Each row was made from one small tree. The marks that hang from a mark follow it in brackets, in the order of their numbers. Every link used is in the known rows. Write each row's tree.
Known rows:
K_337[K_60[K_489]]: [ 12 -13  -5 -21  -8  23  13  -8   8 -29 -14   7  -3  12 -22  23  -3 -21
   6  -5 -15  10  13  26  -6  -8  -2 -24  22  -2   1 -12  -7  13  10  -7
  -5  29   9   1   5  -2  17   5]
K_894[K_876]: [-14 -22   9   5  -2   9   9  -7  -8   7   3   3 -10   4   7   9  10   4
  -7  -5   5  10  -4  14  14  -2  25  10  11  -7  -2  -1   4 -12  -3  -8
   3  11   1   1  -1   1  19  13]
K_670[K_699[K_504[K_894[K_162 K_205 K_489[K_60] K_876]]]]: [-53  -9  -4  -4  29 -11  20 -17 -23  12  17  26  -4 -27 -56  59  18  -8
  52 -35 -11  35  47  45 -12   1  30  -6  55 -42  -9  -7  -7 -15  -3 -36
  31  37  60   0  28  14  73  38]
K_957[K_60[K_314 K_489[K_894[K_162]] K_541 K_681]]: [-10  16 -15  -5  -5  25 -18 -38  21 -46 -16  12 -35   8 -58  59 -51 -35
  14  -7   9   0  33  27 -15 -13  37 -52  11 -31   2 -36 -11  24   4 -10
  11  38  37 -11  41  25  17 -15]
K_314[K_60[K_489[K_894[K_162]] K_541 K_681 K_957]]: [-22 -14  13 -17  -7  39 -22 -12   9 -45 -11  16 -51 -27 -27  37  -7 -36
  27  15  17  17  46  29  -4   3  29 -49  36 -46  27 -53  -1  22 -26 -31
  31  26  19 -10  21  19  17 -15]
K_489[K_894[K_162 K_876]]: [-30 -22   8  14  16   1   0 -12 -18  14  -4  12 -31 -12 -20  17   7   3
 -15 -25   8  19   6   2  -3   2  40  16   8 -24 -17 -26  -2  -8 -16 -10
  15   0   1  -7  18   5  18  21]
K_543[K_382 K_625 K_876]: [-27 -31  24  21 -19  16  -2 -22 -34 -27  23  39 -21  16  30 -28   0 -10
 -14   0  23  -1 -12  -6  24 -19   1  -4 -32 -14  39  35  17  -3 -36  59
  -9  35  20 -32   2   1   3  10]
K_337[K_60[K_314 K_541]]: [ 25  30  12  -7 -19  24   1 -15  32 -33 -12  -1 -12  26 -18  24 -26 -35
  13  15   5 -21   4  38   7   2  23 -24  -5 -15  -4   2  20  23 -10  -3
   3  47  20  -7  19  16  23  -9]
K_699[K_504[K_894[K_162 K_489 K_876]]]: [-50 -28 -20 -16  13   1  25  -5 -37  34  13  32 -10 -18 -49  23  31   8
   3 -37  11  38  28  21 -13  -3  34   0  43 -39 -13 -36   6 -23   3 -15
  16   4  55 -16   1   8  19  19]
K_625[K_543[K_382 K_876]]: [-16 -32  35  10 -27  37   7  -9 -20  -3  15  48  -8   0  30 -19  13   0
   1  -7   3  11 -36   3  42  -1 -10 -13 -24  -1  39  26   4   5 -26  51
  16  42  10  -9   6   0   4  -8]
K_543[K_876]: [ -1 -21   7  10 -14  21   6  -4 -11  -2  10  11  -1   2  16  -7  13  -3
  -9  -8   9  13  -3   2  18  -3   3   6  -6 -11  10  -3  11   0  -9  13
   4  24   8  -7   0 -10   7   5]
K_604[K_162 K_493]: [  9 -30 -11  16   3  -3   2  14  -5  11  -1 -18 -32 -15   0  20  17   3
   7  14  -7  17  -8   9 -26  -2  15  -7  -9 -17  21 -33  12  12  -1 -11
 -18  -1  18   7  13  -3  15  11]
K_489[K_60[K_314 K_541 K_681 K_957] K_894[K_162 K_876]]: [-48   1  30   2  -3  25 -14 -56  18 -30 -11   9 -58  -2 -17  57 -17 -36
  27  11  41  -3  48  43  13  21  74 -24   6 -38   0 -28   7  26 -44 -20
  35  47   6 -18  36  50  37  -6]
K_604[K_493]: [ 11 -20  -7   8   1   4  -6   3  -2   4   3 -18 -23 -16   9   2  17  -9
  12  11 -14  15 -12  11  -8  -2   2 -13  -8  -3  10 -15  -3   2  -2 -14
 -11   7   9  -4   3  -3  -2  -2]
K_894[K_162 K_205 K_489]: [-28  -7 -23   2  12 -13   7   9 -23  15 -28 -12   1  -6 -10  25  12  19
  17 -25 -20  13  16 -19 -30   8   3   1  35  -1   7 -18 -14 -13  17 -20
  21  11  26  32  15  11  38  38]
K_699[K_504 K_670]: [  9   3 -12  -8  -6  -2   7   7  13  15  19  25   0 -13 -16  -2  16  -3
  32   1  -3  22 -20  18   1 -11   0  24  14 -17  -3  15  29  -8   0   3
   3  -2  30 -20 -22 -10  -5  -3]
K_957[K_60]: [ 10  18  12  -8   5   3   6  -6   7 -11  18   4  -5   3   4  14   6  -4
  -4   3  -5   9   6  27   0 -13   1 -26  -3  -4   8   7 -18   6   5  -5
  -5  16  10   3  18  -4   7  -5]
K_894[K_205 K_489[K_60[K_314 K_541 K_681]]]: [-10  23  -6 -14 -14   8 -10 -34  17 -42 -40 -18 -13   5 -29  51 -25 -41
  47  -1 -12 -29  43  26  -2  13  25 -43  20  -2   9   1 -11  25   5 -10
  23  60  36  11  25  35  54  14]
K_382[K_543[K_876]]: [ -6 -36  17  29 -20  34   5  -7  -7   2   9  45 -10   5  21   0  15  -9
   3   0   8  19 -24   8  17  15 -11   9 -10  -5  19   6  -1   8 -12  18
   8  39  -6   2  -2   8   6 -12]
K_504[K_699[K_670] K_894[K_162 K_205 K_489 K_876]]: [-34 -17 -17  15  19  -9  11   2 -23  34   5  34 -20  -7 -22  47  22  10
  54 -37 -27  28  10 -14 -22 -22  28  23  49 -30 -11  -9  32 -29  27 -45
  27  27  68   5  11  10  63  50]
K_337[K_60[K_314]]: [  9   9   7  -7  -9  18  11 -20  21  -6  -7   1  -4  31 -15  21  -8 -10
  10   6   0 -12  16  29   1   1  16 -14  -4  -2 -10  11   5  21  -1   4
 -10  35  10  -2  13  17  12  -2]
K_337[K_60[K_314 K_489[K_894[K_205 K_876]] K_541 K_957]]: [-10 -10  35 -12   2  63  -6 -37  24 -50  -6  23 -34  22 -28  60  -9 -55
  44   0 -10  -8  20  50   7  26  64 -29  19 -27 -10 -22   5  20 -34 -44
  48  93  13 -17   5  34  61  20]
K_894[K_205[K_649] K_876]: [-34 -10  24  11  -8   4   3 -19 -11  -4  -5   6 -13 -12  16  23  10  -5
  15  -5  -4  17   6  11  11  12  18  -3  14   6   6 -26 -14 -16  -2 -23
  22  39  15  31  14  -3  61  37]
K_337[K_60[K_314 K_489 K_681]]: [ -4 -13 -17 -19 -24  36   7 -36  22 -33 -27  -1 -14  33 -39  49 -24 -20
  28  10  -6 -13  35  29   2  -8  20 -34  28   2   4   0  -7  27  18   3
 -17  38  26  -1  13  28  12 -12]
K_489[K_60[K_541 K_681] K_894[K_162 K_205[K_649] K_876]]: [-47  15  36   5  -9   1 -12 -44  -2 -43 -32   3 -63 -45 -18  59 -12 -45
  30  -2   4   9  42  35   5  18  46 -28  17 -22  11 -57 -24  12 -24 -21
  44  54  28  17  65  20  77  30]
K_894[K_162 K_205 K_489[K_60]]: [-25   2 -10  -8  17 -21  13  -4 -15   0 -31 -10  -4 -14  -7  33  10   0
  23 -28 -16  18  42   4 -34  16   0 -13  27  -2   5 -16 -24   6   9 -21
  22  25  16  31  31  11  51  45]
K_604[K_159[K_802] K_162[K_894[K_205 K_876]] K_488 K_493]: [  8 -66  -9  35  30  39  13  18 -25  12  -4 -35 -66 -25  12  69  34  -6
  35  13 -41  41  10 -32 -38  12  28   9 -32 -55  40 -48   7  -7 -13 -49
  23  35  32   8   7  35  76  16]
K_382[K_543[K_625]]: [-17 -25   3  27 -11  15  -7 -10  -9  -9   3  40 -16  15  17  -7  -4 -17
  11  11  15   5 -16   1  -3  14 -17  13 -16  -6  22  21  -9  15 -16  19
 -11  20 -12  -4  -7  29  -8 -19]
K_504[K_699 K_894[K_205[K_649] K_489[K_60]]]: [-33  20  12 -13  13 -16  -5 -36 -12 -18   6  38  -1 -27 -27  39  -3 -36
  48 -27  -9  21  66  19 -22   8  -8 -43  15   0 -10 -33 -17   6  15 -35
  36  56  46  15  30   5  63  37]
K_159[K_802]: [  5  -5   1  18  15  10  -1   8  -7   8   3  -3  -6  -6   0  -1   4 -17
  -5   2  -6   0  -7 -10   3  -5   6   6  -4   9  16  14  12  -9 -16  -4
  -1 -11  -2  10   3   3  -7 -10]
K_802[K_126]: [ -9  -6 -21   5 -19  -4   7  -5  14   3  13  11   8   6   9   0 -13  -1
  14   2  -3   3   2 -14  -2 -13  19  11 -11  13  -1  13   1  -7   4   8
   0  16  13   4   1  -4   1  -9]
K_957[K_60[K_314 K_489 K_541 K_681]]: [  7  15 -14 -14 -22  32 -10 -34  31 -55 -11   2 -14  24 -32  51 -48 -36
  23  11   6 -11  22  36   3 -18  22 -59  15 -15  15  -9  -4  21  16  -9
  -2  46  37  -5  22  19  20 -23]
K_489[K_60[K_314 K_541 K_681 K_957] K_894[K_205]]: [-19  32  41 -12   2  29 -27 -46  31 -51  -7   4 -43  -3 -17  54 -15 -56
  61  22   1 -37  46  33   8  37  50 -37  -7 -16   5  -5  -9  40 -41 -20
  45  64   5 -21  28  53  34  -3]
K_604[K_162[K_894[K_205]] K_488]: [ -7  -8   6  10  26  14  11  14 -13   1  -1  -1 -24 -12 -13  53  16  -1
  28  -2 -18   1  29 -38 -36  17   6  -7 -21 -45  16 -39  -2  14   6 -17
  32  23  13   4  23  24  56  37]
K_162[K_894[K_205 K_489[K_60[K_314]] K_876]]: [-31 -12   6  -8   7  12   3 -36  -8  -2 -12  12 -16  -4 -32  39  10 -20
  14 -39 -11  -3  51  20 -17  21  42 -26   5 -31 -21 -12 -12  17   6 -13
  31  65  17  10   6  21  63  49]
K_314[K_60[K_489 K_957]]: [-12 -29  13 -21   0  35   1  -4   8 -20  11  20  -5  -4  11  11  14 -13
  16  11  11  30  38  29  -4   4   2 -35  25 -18  21 -19  -1  14 -11 -34
  11  27  -7   3 -13  -3  13  -2]
K_337[K_60]: [ 14  10  15 -14  -7  13  13  -3   8 -14  -4  -2 -12   9  -6  13  11 -10
   5   8  -9   0   5  29   4  -4   3 -12   7  -1   5   4  -4  11  -1   0
  -4  22   7  -1  16   5  10   0]

Write each row's tree:
[ -9  -2 -11 -13  -3  32 -15 -50  18 -37  -1  20 -21  16 -56  48 -31 -35
  14  -8  -5  -6  36  25  -6 -12  27 -50   6  -7 -10  -9 -28  29  10  -1
  -1  37  21 -19  14  22   2 -15] : K_957[K_60[K_314 K_489[K_894] K_681]]
[-20  25  23 -11 -18  24 -16 -44  36 -45  -6  -4 -27  11   3  41 -24 -39
  42  34  32 -22  42  41  18  19  33 -40  -2 -14  19  -2   9  35 -29 -10
  19  44   4 -12  18  43  20 -27] : K_489[K_60[K_314 K_541 K_681 K_957]]
[-11  20  -8  -5   6  25 -10 -32  17 -43 -20   4 -37   6 -52  75 -40 -32
  41  -7 -19 -11  34  20 -22   2  39 -46  17 -24   7 -30 -23  23   6 -24
  25  55  44  -2  52  35  39   7] : K_957[K_60[K_314 K_489[K_894[K_162 K_205]] K_541 K_681]]
[-49 -14  11  -1 -13   9 -13 -26 -26  -9 -11  18 -20 -29 -21  22  22 -10
  -2 -32 -11  18  25   1  -6   8  19 -29  21 -25  -3 -51 -15 -17  11 -16
  41  46  31  34  -3  -6  69  46] : K_162[K_894[K_205[K_649] K_489 K_876]]
[  1  17  28 -10  24  -2  -2 -16   3 -21  -4   7 -18 -25 -18  22   7 -37
  24 -16 -30 -10  31  15 -13  26  14 -10 -13  -2 -15  -2 -29  27 -21  -9
  27  35  -9 -11  23  13  27  30] : K_489[K_60 K_894[K_205]]
[-52 -27  -1   4  -7  46 -24 -47  10 -33 -17  15 -48  12 -37  57 -31 -26
  27   3  33   4  30  19   7  10  69 -22  30 -38  -2 -47  14  10 -24 -29
  32  38  17 -15   8  41  31  -9] : K_60[K_314 K_489[K_894[K_162 K_876]] K_541 K_681 K_957]
[-31 -22   3  -6   5  14  -1  -6 -26   6  -7   7 -19 -16 -26  22  32   1
   1 -35 -27   2  18  -5 -10   6  26 -11  24 -32  -5 -22 -11 -12  13 -13
  33  36  26  12  -8   7  52  44] : K_162[K_894[K_205 K_489 K_876]]
[-10  -5  32 -26  -3  52 -23 -14  15 -59  -5  13 -45 -27 -21  42   6 -52
  52  22 -18  -8  40  30   4  17  27 -52  33 -32  28 -30 -15  27 -25 -38
  43  54  18 -16  10  23  34   0] : K_314[K_60[K_489[K_894[K_205]] K_541 K_681 K_957]]
[-29  -8  25  -3   8  17   0 -52   9 -15 -15   2 -39   1 -28  56  -3 -34
  37  -7 -12 -26  46  29   8  22  58 -11   3  -6 -14   8 -27  30 -16  -7
  18  56  10 -12  31  42  43  27] : K_489[K_60[K_314 K_681] K_894[K_205 K_876]]
[-18 -46   7  37 -24  35   0 -16 -20 -10  13  50 -16  16  34 -12   7 -23
   2   4  22  17 -22   3  16   9 -14  17 -23 -16  32  19   0  16 -25  32
  -7  43  -5  -9  -7  19  -1 -13] : K_382[K_543[K_625 K_876]]
[-24   1   9 -10  -4  48 -32 -40  22 -53 -15  11 -30   9 -38  54 -30 -46
  60  12  -7 -30  30   7   1  28  43 -36  15 -16   2 -24   0  24 -23 -28
  43  55  17 -20   1  45  28  -5] : K_60[K_314 K_489[K_894[K_205]] K_541 K_681 K_957]
[ 12 -29 -24  10   5  12  13   8  -1  -7 -19 -19  -9  14  11  45 -15  12
  21  16   1  32  18 -30 -27   5 -12  12 -25 -28  16 -33   5   7   3 -21
   7   9  12   0  -8  22  46  -9] : K_604[K_159 K_162 K_488]
[-59 -13 -13   5  -6  -7  11 -13 -25  24   0  46 -20 -39 -33  36  35  -9
  40 -36 -13  52  15  12 -15  -3  25   6  49 -33  -6 -48  16 -34   7 -33
  35  32  75  14   1  -7  67  46] : K_699[K_504[K_894[K_162 K_205[K_649] K_489 K_876]] K_670]
[-36   4  33   8  10  20 -11 -43  17 -21  -2  22 -40   1  -8  40 -18 -37
  14  -4  43   9  37  44   3  27  68 -15  -8 -40 -14 -31  16  20 -51 -29
  40  51  -9 -16  25  33  42   7] : K_489[K_60[K_314 K_541 K_957] K_894[K_162 K_876]]
[-48  -2  19 -18 -23  37 -24 -56  13 -42  -8  12 -45  -4 -28  47  -2 -41
  20   2  32 -10  58  43  14  12  58 -58  17 -53   7 -27  10  23 -19  -9
  40  64  23 -10   1  40  49  -5] : K_162[K_894[K_489[K_60[K_314 K_541 K_681 K_957]] K_876]]
[-39  10 -12   8 -17  16 -30 -46  11 -48 -43  11 -34 -12 -54  60 -56 -39
  40  -6   2  -3  37  -4 -16  17  32 -36  16 -13   0 -66  -9  16   1 -21
  35  51  41  17  39  26  51  14] : K_60[K_314 K_489[K_894[K_162 K_205[K_649]]] K_541 K_681]
[-23 -31   9 -26 -13  41  -4 -14   8 -29   1   8 -23  -7   2  26  15 -12
  31  25  10  18  49  29   6  -2   8 -45  41 -16  35 -15  -9  17  -5 -24
   4  22   9   1  -3  15   8 -16] : K_314[K_60[K_489 K_681 K_957]]
[-38 -21 -21  -3  11  -1  23   6 -25  38   5  35 -19 -24 -35  35  45   3
  45 -40 -28  35   7   6 -18  -8  34  23  52 -40  -9 -20  22 -30   9 -29
  28  20  70  -7  -5   4  48  45] : K_699[K_504[K_894[K_162 K_205 K_489 K_876]] K_670]
[-30  14  -3   6  31 -11  13   5 -12  21  33  20  -1 -23 -51  47   8  15
  60 -10 -16  11  17  12 -17   5  11  11  31 -36   0  -2   4 -15  -3 -27
  21   8  56 -11  31  15  30  11] : K_670[K_699[K_504[K_894[K_162 K_205]]]]
[-59 -24  15  -7  18   1  16 -19 -19   4 -15  -1 -19  -6  20  46  36   6
  30 -18   4  31  47  25 -14  24  34  -9  43 -13  11 -19 -18  -6 -16 -43
  38  45   6  29  18  25  72  46] : K_894[K_162 K_205 K_489[K_60[K_957]] K_876]
[-37  -4   6  -3 -12  26 -14 -35  19  -7   1  -3 -17  26   1  31  -3   4
  34  30  24 -20  26   8  15  13  30 -15  10   1  14   8   4  14 -13  -7
   4  18   6  -5  -4  43  -3 -27] : K_60[K_314 K_681 K_957]
[-14   3  -2 -19   1  -4 -10 -19 -10 -16  -9  14 -12 -27 -34   6  10 -25
 -11 -30  -3   6  46  12 -21   4  -1 -40  -1 -30 -10 -25 -13  18   6   7
  19  23   6   3  -2   0  23  16] : K_162[K_894[K_489[K_60]]]
[  2   8  -7  -8   0   3   7   5   4  16  30  43  -9 -24 -32   3  23 -20
  32  -7 -12  15  -6  12  -3 -12   7  12   6 -30 -12  -2  33  -5  -5  -1
   6   0  42 -41 -20  -4 -10  -6] : K_699[K_504[K_894] K_670]
[ 21 -42 -45  23 -14  16  -2   5  10  10   8 -26 -23 -12  26   8  -2  -8
  30  26 -32  31 -15 -20 -19 -16  13  15 -32   8  27   4   4 -18 -14 -16
 -11  21  30   8 -14   5   3 -44] : K_604[K_159[K_802[K_126]] K_493]
[-52 -12 -10  23   0 -14  -3 -18 -24  20  -1  46 -22 -20 -18  44  13  -2
  53 -36 -11  47  20  -7 -17 -19  18   7  44 -21  -8 -39  26 -33  26 -48
  34  39  72  27  17  -3  82  50] : K_504[K_699[K_670] K_894[K_162 K_205[K_649] K_489 K_876]]
[-10  19 -14 -14 -26   8 -16 -41  20 -45 -36  -9 -12   7 -34  34 -36 -45
  21   2  14 -18  41  32   5  -1  19 -47  13  -8   4  -4   3  26   3   3
  10  42  29   1  13  26  32  -9] : K_894[K_489[K_60[K_314 K_541 K_681]]]
[  0  14   2  -9  10   4  14  10   2  17  28  34 -10 -26 -28  19  33 -15
  57 -10 -38   3  -2   4 -10   1   9  17  12 -26  -7   3  19  -6  -2 -15
  19  16  50 -31  -9   3  11  17] : K_699[K_504[K_894[K_205]] K_670]
[  3 -66 -67  28  -2  26  -4   8 -12   5  -6 -18 -38 -22 -10  43   6 -20
  25   8 -30  53  21 -54 -53 -19  14  -8 -39 -39  34 -47  13  -9   3 -23
  14  28  48  13 -17  16  49 -19] : K_604[K_159[K_802[K_126]] K_162[K_894[K_489]] K_488 K_493]
[-70  -9  30  -7  -9  20 -17 -63  -2 -18  -3  30 -23 -11  -9  45  16 -29
  24 -20  20  16  68  32  -6  35  42 -49   6 -27  -7 -47 -14  13 -14 -32
  53  84  11  30   0  23  85  41] : K_162[K_894[K_205[K_649] K_489[K_60[K_314 K_957]] K_876]]
[-38  -6  30   5  -6  10  -6 -21 -15  -6   4  17 -30 -30  -5  24  19  -7
   5 -14  -8   9  18   4   1  14  24 -15   0 -26   2 -45 -12  -9  -1 -13
  33  42  18  23  15  -1  58  37] : K_162[K_894[K_205[K_649] K_876]]
[-22   8  20  -6   5  13  -3 -38  24 -11   9  11  -1  17  12  22  -5 -19
  25  12  30   0  42  31  -2  27  23 -21 -15  -4  -3   5   3  29 -28 -13
  14  38 -19  -5   1  27  14  -7] : K_489[K_60[K_314 K_957]]
[-23  -7  -8 -10 -24  43 -23 -36  27 -48 -13   3 -16  25 -17  42 -38 -29
  40  24  26 -15  26  15  11   9  30 -39  20 -15  17 -20  16  17  -9 -19
  18  37  17  -8  -7  35  13 -29] : K_60[K_314 K_489 K_541 K_681 K_957]
[-50   7  12 -16  41 -11   8 -18 -17   9  16  29 -14 -12 -12  54  24  -2
  64 -19   1  22  72  10 -36  20  14 -24  30 -21   3 -23  -6   5   2 -52
  42  40  36   3  35  35  51  29] : K_504[K_699 K_894[K_162 K_205 K_489[K_60[K_957]]]]
[-35  18  -1   5   1 -14  10  -4  -7  20  14  42 -20 -43 -24  29  23  -7
  52 -15 -15  35  12   3 -22   5   5   9  18 -26   1 -42  15 -16  -2 -23
  27  18  61   3  17  -3  35  26] : K_699[K_504[K_894[K_162 K_205[K_649]]] K_670]
[ -7  10  35 -19 -21  35 -12  -5  22 -36   6  -4 -38 -17  17  21  13 -25
  30  47  18  -4  28  41  24   0  20 -44  24 -29  44  -9   8  16 -25 -20
  16  28  17  -6  12  19  15 -29] : K_314[K_60[K_541 K_681 K_957]]
[-16  17   7 -12 -10  16 -20 -37  25 -39 -13  10   0  13  -6  22 -21 -45
  22   2  31   0  37  39   0  19  23 -46   3 -15  -1 -11  15  22 -24 -23
  32  53   2   1  -9  22  36  -6] : K_894[K_489[K_60[K_314 K_541 K_957]]]
[-18 -15  -6   7  11   3   3  -5 -14  18  13  40 -12  -3 -22  35  23 -11
  56 -32 -35  15   5  -3  -6 -22  23  13  38 -20 -17   7  31 -23  24 -41
  26  39  60  -9 -10   3  57  43] : K_504[K_699[K_670] K_894[K_205 K_489 K_876]]
[  8 -36 -18  23  16  10   9  12  -8   4  -2 -21 -28  -8  12  38  12 -14
  23  21  -4  35   4 -12 -26   1   1  -9 -22 -19  25 -40   8  10   0 -29
  -5   8  11  -1  15  10  35  13] : K_604[K_162 K_488 K_493]
[-22  -4   1  -8 -14  49 -39 -47  25 -56 -11  19 -28  12 -44  38 -40 -51
  34  14  19 -20  25  15   8  13  40 -40  10 -22  -2 -29  11  24 -24 -17
  29  39  10 -29 -10  37   7 -28] : K_60[K_314 K_489[K_894] K_541 K_681 K_957]
